Known rows, with every step that occurs
topaz > tena > duna: [ 0.17  3.63  0.31  2.23 -3.54 -4.80  3.53 -1.09 -0.58 -0.24  6.06 -4.19
  2.86  0.29  2.35 -1.56 -0.76 -3.01]
megu > topaz: [ 0.58  5.92 -0.60  3.13 -0.15 -3.84  1.86 -0.41  0.81  1.24  3.50 -4.93
  3.41  0.19 -0.82 -0.23 -1.46  1.12]
topaz > tena > duna > megu: [-0.37  4.15  0.42  2.51 -7.40 -5.15  3.04 -0.75 -0.83 -0.97  8.20 -3.53
  2.91  0.42  2.25 -1.34 -1.67 -5.54]
topaz > segegu > duna: [-0.07  1.85 -0.06  2.96 -3.76 -3.65  2.91  2.74 -2.13 -1.94  2.60 -6.06
  2.52 -0.51 -2.49 -0.62  0.17 -0.36]
topaz > segegu > duna > megu > gukat: [-0.71  4.23  0.32  3.55 -4.47 -2.04  2.79  1.05 -1.23 -3.20  4.84 -6.10
  2.78  1.93 -3.10 -0.71 -2.68 -2.13]
topaz > tena: [ 0.07  4.35 -0.45  2.75 -0.47 -3.22  2.05 -1.12 -0.42 -0.95  4.90 -4.91
  3.95 -1.58  1.04 -1.25 -0.20 -1.87]
duna > megu: [-0.73  3.54 -0.07  3.17 -4.15 -3.99  1.22  0.00 -1.35 -1.13  5.47 -3.22
  2.75 -1.34 -0.63 -0.23 -1.71 -2.92]
libid > lata > topaz: [-1.20  3.30 -0.20  3.59  0.05 -3.15  1.70 -2.27 -0.65 -0.77  1.82 -0.18
 -1.83 -0.92  0.33 -0.75  0.20  2.02]
duna > megu > gukat: [-0.85  4.97  0.17  3.54 -1.18 -1.95  1.51 -1.28 -0.36 -1.97  5.12 -4.40
  3.03  1.12 -1.76 -0.44 -3.38 -1.69]
lata > topaz > tena > duna > megu: [-0.56  4.88  1.06  3.23 -7.82 -4.57  3.24 -1.45 -0.55 -1.50  7.75 -2.06
  1.21  0.73  2.70 -1.59 -1.95 -6.19]
topaz > tena > duna > megu > gukat: [-0.53  5.51  0.56  3.01 -4.32 -3.06  3.27 -1.93  0.16 -1.91  7.51 -4.66
  3.17  2.63  0.78 -1.51 -3.46 -4.28]
tena > duna: [-0.14  2.40  0.69  2.43 -2.98 -5.13  3.15 -0.24 -1.03  0.24  4.22 -3.32
  1.68  0.26  0.73 -0.69 -1.39 -1.20]
tena > duna > megu: [-0.64  3.07  0.67  2.64 -6.80 -5.49  2.55 -0.12 -1.25 -0.50  6.65 -2.69
  1.77  0.27  0.76 -0.56 -2.20 -3.81]
duna > megu > topaz > segegu: [-0.60  6.58 -0.46  3.09 -3.31 -4.28  0.37  1.27  1.01 -1.22  6.10 -5.43
  3.25  1.26 -1.99 -0.28 -2.23 -2.25]
gukat > megu > topaz > tena > duna: [ 0.68  6.68  0.69  2.81 -4.83 -4.88  3.41 -1.73  1.03  0.45  6.46 -4.92
  4.10  1.21  0.59 -1.30 -2.03 -3.72]
gukat > megu > topaz > segegu: [-0.37  6.86  0.26  3.37 -1.01 -3.77  0.30  0.30  1.13 -1.20  4.13 -5.79
  4.15  0.59 -4.20 -0.07 -2.23 -1.08]
topaz > segegu: [-0.97  3.45 -0.10  2.84  0.30 -3.62  0.40  1.18 -0.45 -2.04  3.61 -4.93
  2.63 -0.49 -2.17 -0.39 -0.97 -0.50]
tena > topaz > segegu > duna > megu > gukat: [-0.50  4.87 -0.04  3.82 -4.81 -1.83  3.19  0.71 -1.23 -3.03  6.22 -6.94
  3.07  3.17 -2.97 -0.82 -3.30 -4.53]
lata > duna: [-0.13  2.09  0.76  2.01 -0.43 -2.89  0.94  0.38  0.28  0.58  2.40 -3.42
 -0.53 -3.02 -0.16 -1.64  0.03  1.77]

Rows
[ 0.84  5.96  0.01  2.37 -3.71 -5.11  3.83 -1.14  1.09  1.10  6.43 -5.09
  3.41  1.81  2.35 -1.39 -1.32 -2.30]
megu > topaz > tena > duna
[-1.37  2.78 -0.07  3.57 -7.68 -4.04  2.76  1.07 -1.89 -2.83  4.26 -2.29
 -0.97  0.18 -1.17 -0.92 -0.08 -1.46]
libid > lata > topaz > segegu > duna > megu
[-0.31  2.77  0.69  3.69 -4.16 -3.10  3.15  1.94 -1.91 -2.36  2.08 -4.39
  0.76 -0.03 -2.02 -0.93 -0.14 -1.31]
lata > topaz > segegu > duna
[ 0.44  6.77  0.31  3.67 -1.44 -3.60  1.28 -1.27  0.67  0.54  3.48 -4.74
  4.36 -0.27 -3.02  0.10 -2.23 -0.36]
gukat > megu > topaz
[ 0.81  5.20 -0.47  3.45 -7.59 -4.44  3.45  1.17 -0.78  0.55  4.99 -5.31
  3.24  0.78 -0.99 -0.36 -1.43 -1.78]
segegu > duna > megu > topaz
[ 0.42  4.88  0.31  3.50 -5.24 -3.92  2.82  1.90 -0.72 -1.24  3.07 -6.76
  3.89  0.60 -4.24 -0.44 -1.07 -0.87]
gukat > megu > topaz > segegu > duna
[-0.07  6.09 -0.89  2.10 -4.47 -3.76  1.60 -1.49  2.11  0.60  6.54 -3.65
  0.31 -0.58  2.26 -2.21  0.03  0.22]
libid > lata > duna > megu > topaz > tena
[ 0.31  5.66  0.18  2.55 -4.83 -3.68  1.03  0.35  1.70  1.35  5.26 -4.00
  0.56 -0.63 -0.13 -1.19 -1.60 -0.23]
lata > duna > megu > topaz
[-0.60  2.55  0.03  3.15 -7.62 -4.21  2.48  2.64 -2.20 -2.50  5.05 -5.14
  2.52 -0.41 -2.09 -0.50 -0.85 -3.32]
topaz > segegu > duna > megu
[ 0.61  4.29 -0.42  3.06 -4.23 -4.04  3.22  2.64 -0.67 -0.56  2.99 -6.93
  3.05  0.97 -2.47 -0.58 -0.39  0.31]
megu > topaz > segegu > duna
[ 0.97  6.36 -0.75  3.13 -7.50 -3.88  3.83  0.17 -0.21 -0.13  6.65 -6.20
  4.46  0.19  0.86 -1.32 -0.80 -3.39]
segegu > duna > megu > topaz > tena
[-0.75  3.25  0.68  3.90 -8.07 -3.63  2.68  1.96 -2.07 -3.00  4.67 -3.74
  0.95  0.13 -1.62 -0.82 -1.04 -4.14]
lata > topaz > segegu > duna > megu
[-1.15  4.25  0.28  2.94 -7.49 -5.01  3.20 -2.30 -0.45 -1.33  7.31 -0.72
 -0.70  0.74  3.22 -1.72 -0.88 -3.85]
libid > lata > topaz > tena > duna > megu
[ 0.27  6.00  0.15  2.87 -6.61 -5.58  2.82 -0.20  0.64  1.13  6.75 -3.91
  2.61  2.02  0.61 -0.53 -2.70 -2.78]
tena > duna > megu > topaz
[ 0.50  6.82 -0.15  2.39 -4.76 -3.35  1.69 -0.58  1.98  0.49  7.00 -5.00
  2.10 -0.74  1.62 -2.09 -0.91 -2.35]
lata > duna > megu > topaz > tena
[-0.69  4.22 -0.43  3.15 -0.10 -3.40  1.04  0.67 -0.47 -1.67  5.46 -6.06
  3.11  0.99 -1.94 -0.53 -1.80 -3.31]
tena > topaz > segegu
[-0.47  6.19  0.13  2.71 -5.70 -5.54  1.51  1.26  1.03 -0.73  7.06 -5.06
  2.57  2.86 -0.81 -0.56 -2.68 -3.02]
tena > duna > megu > topaz > segegu
[-0.73  4.64  0.82  3.15 -3.69 -3.17  2.82 -1.29 -0.33 -1.50  6.09 -3.93
  2.16  2.71 -0.51 -0.78 -3.82 -2.78]
tena > duna > megu > gukat
